Known rows, with every way that one mark hangs from another:
z_271(z_74(z_602) z_568): [ 10  20   9  -4   6  -5   2   0   3  -8  -3  -3 -19  -2  -2 -13  12   4
 -15 -25  10   1  -6  16 -11  15  11  12 -11   9  -5   4   3   8]
z_235(z_333(z_602 z_668) z_568): [-25  -5 -21  -3   0 -10  -3  24 -18  -7  -2   6  14  -4   5   0 -12   0
   4  21 -34   6  -6 -10  -4 -20   1  13 -18  -1  -7  -6  -4 -15]
z_501(z_235 z_271 z_602 z_668): [ 15 -17   6   8  -6  -5   5  -8  26 -36  -1 -23 -26 -33 -19  -3   8 -14
  68 -43   7 -19  13   5   2  -5   3  25  16 -28   9 -11   9   2]
z_235(z_74(z_668(z_568))): [ 16   2   4  -2  -7   5  -7 -26   8  -6  -5 -11   7  14   3  -3  -4   8
 -17  22  22   8  -2   5   8   9  -4 -11  -5  16   5  11  -4   0]
z_602(z_74(z_668) z_568): [  6  10  -6  -3   3  11  -5 -13   0  14  -7 -17  -4   1   2  -4  -1   7
 -13  10  14   5 -16  -7   0   8   2 -29  -1 -13  10   3   0 -11]
z_501(z_235 z_271 z_602(z_568)): [ 11 -20  -4   0 -11   1  -2  21  27 -22   6 -27 -35 -45 -12 -12   3  -7
  29 -17   6 -15   4  -3   5  -2   3  11  18 -42   6  -1  10 -12]
z_235(z_74(z_668)): [ 12  -2  -8   2  -6   4  -3 -30   5 -11  -7 -14   8  14   3   1   1  10
  -1   8  19   7  -3  -3   8   5  -7 -15   5  16  12   9   0   1]
z_235(z_74(z_668) z_333(z_602) z_568): [-11   7 -10   2   2  -3  -6  17 -29  -7  -4 -10  19  15  11   2 -15   3
 -11  42 -15  13 -20  -3  -2 -14  -2   0 -13  17  21  -2   6 -15]
z_668(z_568): [ 23   3  14 -13  -7  16  -5 -15  21  -8  -4   7  -8  -9  -5 -12  -5  -6
  -9   7   6   2   1   2   4   7   3 -10 -17   4 -18   3  -8   8]
z_235(z_74(z_271) z_333(z_668) z_568): [-26 -15  -2  -4   1 -13  -6   0 -15  21   1  -3  30   6  15   4  -8  10
  13  26 -10   9  -7  -9   4 -10  -4   3   3  14   7   3   3 -11]
z_235(z_74): [ 10 -14 -11  -2  -7  10  -1 -22  17 -11 -11  -9   6   1   0  -2   2   7
  27  -5  10   6  -6  -5  10   9  -5 -15   7  21  -4  10   2   1]
z_271(z_74 z_568): [ 21  10   3 -11   0  13  -2 -15   2 -15   3   2 -14  -4  -2 -12  14   0
  -1 -18  13   2   5  19  -7  18   8   7  -4   3  -9   7   4   3]
z_74(z_602): [  0   7   3   3   1  -8   5  -5  18  -9 -14  -4 -15  -6  -5  -6  -1   2
  -5 -25  -1  -1 -15 -13  -1  -1   2  -9 -12  10  -4  -3  -3  15]
z_333(z_602): [  5  -2 -19   1  -7  13   0   3  -2 -27  -4  12   3  -5  -7  -9  -1  -4
  -2  -9  -9   0   7  -3   2  -4  -2  -6  -3   0 -10   2  -2   2]
z_235(z_333 z_568): [  1   4   6 -12   3   9  -2   5  -5  -5  -6  -1  -5 -12   3  -1 -11  -9
  17  12 -24   6 -24 -17  -5 -11   3 -10 -20   4  -1 -12   5  -1]
z_271(z_333(z_602)): [  7 -11 -16   2  -3  14   3   8  -2 -17   3  31  -6   1  -4   9   2  -7
  -3   1 -27  -2  10  -3   3  -4  -9  -3   7  -2 -17  -4  -2   5]
z_333(z_602(z_74) z_668(z_568)): [-20  -2 -27   4  -5 -10  -4   5  -7   2  -8  16  26   8  -7  -7  -4   1
 -19  24  -7   4  15  12   3   3   0  11  -5   0 -23   7 -17 -12]
z_602(z_74(z_271 z_668) z_568): [  2  12   9  -2   3  12  -6 -15 -13  27   3  -8   7   3   5  -5   0   6
 -28  11  21   2  -3  -6   0   7   1 -31   7 -21  17   3   2  -5]
z_74(z_235 z_271 z_668(z_568)): [ 12   9  41  -7  -2   4   0  -1  -9  23  11 -10  14  13   4   2   0  -6
 -21  18  34  -7  15  13  -1   4  -1  -9   1   7   8   4   0  14]
z_235(z_74(z_271(z_333 z_568) z_602)): [ -9  -8   7   5   5 -10  -1  -2  -2   9  -1  20   3  11   6  10   4  13
 -18  -3   3   5  -5   6   2   7  -5  -4   9  18  -4   4   9   9]
z_271(z_333(z_602(z_74) z_668(z_568))): [-12 -12 -22   3  -2  -4   0   9  -5   5   0  34  13  11  -4  10   0  -2
 -16  26 -25   3  16  10   4   1  -8  11   5  -1 -29  -1 -13  -6]
z_74(z_271 z_602 z_668(z_568)): [  2  28  42   4   2 -15  -4 -11 -10  15   4   4   1  14   3  -8  -9   3
 -76  11  21  -1   4   2  -3  -3   1  -6 -15  -4  18  -3  -8  22]
z_501(z_235(z_74 z_333) z_668): [ 19 -15  -4   1   5  14   1 -11  14 -20   0 -20  13   4   1  14  -8  -7
  81 -11  11   0 -15  -7   4   6   1  -5   2  18   1  -5  -5  -8]
z_74(z_235 z_602(z_568) z_668): [ -1   8  13   2   6 -17   7  28  15  18  -5 -40 -14   6   8   4  -1  11
  -2  -9  20  -5 -21  -5  -4  -2   6 -10 -11  13  15   4   3   0]
z_333(z_602 z_668): [-17 -16 -37   5 -10  -9  -1   0  -1 -20   0  12  16   1  -4  -3   1   7
  -2  -4 -10   0  22  -2   5  -8  -4  13   2  -5 -16   8 -12  -7]
z_235(z_74(z_602(z_568))): [ -1  -9  -9   2  -1  -7   1   2  27   5 -13 -20  -6  -2   7  -6  -2  18
  10 -14   9   5 -23 -10   7   5   3 -14  -3  18   3  11   2  -4]
z_333(z_602 z_668(z_568)): [-11 -10 -24   0 -10  -9  -5   6   4 -13   2  15  16   1  -3  -9  -5   5
 -21  14  -7   1  23   8   5  -5   0  18 -10  -3 -24  10 -17  -9]
z_333(z_668): [ -6 -19 -23  -3  -9  -5  -1 -23  16  -9  -3   2   6  -4  -3   1   4   9
  15 -13   1  -1  14 -10   7  -1  -4   1   2  -4 -16   6 -11  -1]
z_501(z_602 z_668): [ 16  -8   9  -3 -11   2   1 -40  18 -33 -11 -15 -20 -20  -9  -4  13  -6
  50 -39   1  -8  -5   1   0 -10   7  20  -3  -9  -1  -8   3  10]
z_501(z_235(z_568)): [ 19 -14   1  -8  -1   9  -2  22   9 -25 -10 -18  -7 -20  -5  -7 -10  -5
  22   4   1  -4 -15 -16   0   2  -4 -40  -7 -12  -7  -8   2   0]

Rows:
[ -3   9 -21   5   0   9  -4  10 -15  -3  -4  -3   7   4  -1  -8  -4   3
 -24  12   0   4  -4   0  -1   0   2 -15  -2 -12   6   4  -1 -14]	z_333(z_602(z_74(z_668) z_568))
[-21   6  18   1   8 -14  -1  16 -14  21  -7  -8  13   4  13  -1 -13   4
  -1  16 -11   9 -31 -12  -2  -9   2  -6  -8  23  17  -5   9   2]	z_235(z_74(z_271 z_602) z_333 z_568)
[  9 -14   1   9   3   1  12 -23  30  -8   6  19 -23  -9 -10  12  11  -4
  55 -52 -16 -11  25   2   2  -5  -5  16  14  -9   2  -9   8   8]	z_501(z_271(z_333) z_668)
[ -8   9 -19  -2   5  20  -3  11 -13   2   1   7   9   0   2   1  -9 -11
  10  14 -17   8 -16  -7  -2  -2   7   2  -6   3  -4  -2  -3 -16]	z_235(z_333(z_602(z_74 z_568)))
[-15 -13  -1 -10   2  -7   6  26   4  14  -7 -19   9  -4   6  11  -2  -4
  52   9 -11  -1 -14  -7  -3  -8   3   4  -7  19 -11  -3   3  -7]	z_74(z_235(z_333(z_668) z_568))
[-26  -8 -41   9  -5 -10   0   0 -11  -6 -10  11  26   8  -8  -1   2   4
  -1   7 -10   3  14   2   2  -1  -4   8   8  -2 -17   5 -12 -11]	z_333(z_602(z_74) z_668)
[ -3  -6   1   6  -3  -7   4 -19  24   0  -7 -20 -29 -30 -13  -8  15  -3
  56 -44   0 -12   2   8   0  -6  11  28  13 -28  14  -6  15  -9]	z_501(z_271 z_602(z_74 z_568) z_668)
[  7  11   8  -7   3   7  10  31  -8   9   0 -25   5   0   4  -9   4 -14
  42  -1  -5  -3 -10   8  -7   2   6  12  -2  23   5   1   3  -2]	z_271(z_74(z_235(z_333(z_602) z_568)))
[ -8  12  22   3   8 -28   9  32   0  11 -18 -37 -10   7   3   2  -3   6
  -7   1   7  -4 -25  -4 -10  -9   2 -14 -17  17  16  -8   9  10]	z_74(z_235(z_568) z_602 z_668)
[  6 -14   4   2  -8  -6   3 -18  36 -14   2 -20 -38 -37  -9  -9  13   1
  54 -54   0 -14   9   5   2 -13  11  33   8 -31  14  -2  15  -6]	z_501(z_271 z_602(z_568) z_668)
[ -7  -1   7   0   1   4  -1 -17 -11  27  -2  26  17   9  -4   6   3  -5
 -14  17  -1   2  11   4   3   9  -7 -10  14  -5 -15  -3  -8   7]	z_602(z_74(z_271(z_333(z_668(z_568)))))
[ 13  16   5   6  -3   1   8 -18  10   0   9 -11 -16  -4  -9 -12  10  -5
   2 -25  12  -7  28   8   1   6  -2  16  16  -9  24   5   4   7]	z_501(z_271(z_74(z_668)))
[-23  -7  -5  -2   8 -20   9  37  22  29  -1 -27  -3  -1  11  12  -4   5
  39 -10  -1  -2 -24 -10  -1  -5  11  16 -10  23  -7   4  -4 -11]	z_74(z_235(z_333(z_668)) z_602(z_568))
[ 10  -3  -3  -4   6   8   7  37 -12  -4  11  16  -6   9   1   9  18  -7
  13  -2 -10  -4  12  33  -9  13   1  24  11  15 -20   5   9  -3]	z_271(z_74(z_235) z_333(z_602) z_568)
[ 11  30  13   0   7  -9   0  -7  -9  -8   2  -8 -17  11   1  -9  10   8
 -42 -12  19   2  -3  19 -13  12   9  13 -13   5  10   3   2   7]	z_271(z_74(z_602 z_668) z_568)
[  0   3 -17  -5   1  20  -3  12  -4  -9   9   7   1  -6   4   0 -11  -8
   9   7 -17   5  -8 -11   0  -8   7   7 -11   0  -3   1  -3 -13]	z_235(z_333(z_602(z_568)))
[ -6 -13   5   4   2  -7   1   6  11  22   1   2   2   4  12   3   0  15
  -7  -6   4   2  -9  -7   8   3  -5 -13  12  11   6   8   5   2]	z_235(z_74(z_271(z_333) z_602(z_568)))
[ -5  -6  -8   5   5   1   3  47  -4 -19   7  -4  -6 -21 -10  -2 -16 -16
  24   8 -19  -5   3  -7  -3  -8  -2   1   2 -18   7 -12   8 -12]	z_501(z_235(z_333(z_602) z_568) z_271)
[ -7  16  10  -2   9   2   4   9 -22  20 -15 -21  12  14   0  11  -2 -13
  19  27   2   5 -26  -1  -9   2   1 -15  -3  16   8 -11   6  -3]	z_602(z_74(z_235(z_333 z_568) z_668))
[ -3  16  27  11   5 -14   3  -9 -17  14   9  17  -5  18   4  11   0   3
 -61   0   3  -3   6  -7  -3  -7  -9  -7   4  -6  19  -9  -2  25]	z_74(z_271(z_333) z_602 z_668)
[ 15   6   2   3   4  12   9  14  10  -6  16 -15  -8 -13 -10  -4  -3 -22
  44 -13   6  -8  13   0   1  11   0  17  18  -6  12  -3  -1  -4]	z_501(z_235(z_333) z_271(z_74))
[ -7 -18   0  -4  -1   0  -5 -14 -10   3  15  42   4   2   3  15  10   7
 -23  -2  -4  -1  25   7   0   2  -7   2  12 -16 -21   1   3   7]	z_74(z_271(z_333(z_668) z_568))
[  2   4   6   1   1 -19   8   7  15  21   6   7  -7  10   4  -1   8   3
 -14  -2 -11  -3  10   9   2   7  -2  28   2  11 -11   3 -18   8]	z_271(z_74(z_602) z_333(z_668(z_568)))
[  1   5   9   3   2   6  -8  -7 -38  -8  21  40   4  17   4  14   5   2
 -68  19   0   1  26  15  -6  -3  -9  -2   7 -20   3  -2   6   8]	z_74(z_271(z_333(z_602) z_568) z_668)
[ -8  14 -17   2   3  19   0   1 -21  -7  -3  15  14   7  -5   5  -8 -19
  11  15 -19   8 -11  -5  -3  -2   3   7  -3  11  -7  -7  -5  -5]	z_235(z_333(z_602(z_74)))
[  2  15   5   4   4 -13  -1   0  11   3  -3 -22 -21   1   6  -5  -6  15
 -40  -9  11   0 -17 -14  -2  -5   4 -14 -17  -7  20   1  -3   2]	z_74(z_602(z_568) z_668)
[  7  17  23   2   3  10  -4 -22 -24  24   1  21  13  18  -2   6   0  -9
 -45  31   8   3   7   7  -1   9  -8 -18   7  -7   3  -7  -5  12]	z_602(z_74(z_271(z_333) z_668(z_568)))
[ -5  -3  17   1   6  -6   3  14   9  25   9  15 -13  -6   9   2   0   8
 -27 -16  -6  -5  -4 -13   1  -4  -2 -14   4 -10   3  -3   2  11]	z_74(z_271(z_333) z_602(z_568))
[  6  -9  12  -6   2  14  -5 -14 -11  -3  14  42  -5  -1   1  11   9  -1
 -24  -2  -3  -1  16   6  -2   5  -6  -9  10 -12 -16  -3   9  13]	z_74(z_271(z_333 z_568))
[-15 -21 -41   1  -9  -8  -4  14   8  -8   6   2   9  -8   4  -8  -2  17
  -3  -5  -8  -1  15  -5   6  -9   1   8  -1 -16 -13  14 -10 -21]	z_333(z_602(z_568) z_668)
[ 18  10  34  -4  -2   9  -6 -20 -16  12  18  26   3  14   5   6  -2  -4
 -61  27   9  -1  22   6   2   0 -10 -10   2 -13   6  -3  -6  18]	z_74(z_271(z_333) z_668(z_568))
[ -4   7   6  -3   5  14  -4 -22 -17   8  -8  19  10   2  -8   0   7  -5
 -12   0  12   4   0   7  -5  14   1 -20   8  -4 -10  -3   6   7]	z_602(z_74(z_271(z_568)))
[  0   9   9   1   0  10  -6 -30 -22  10  11   0  25  23  11  12  -6  -1
  -7  25  14  10  -2  -5   5   0  -5   1   9  18  23   4  -1   2]	z_235(z_74(z_271 z_668) z_333)
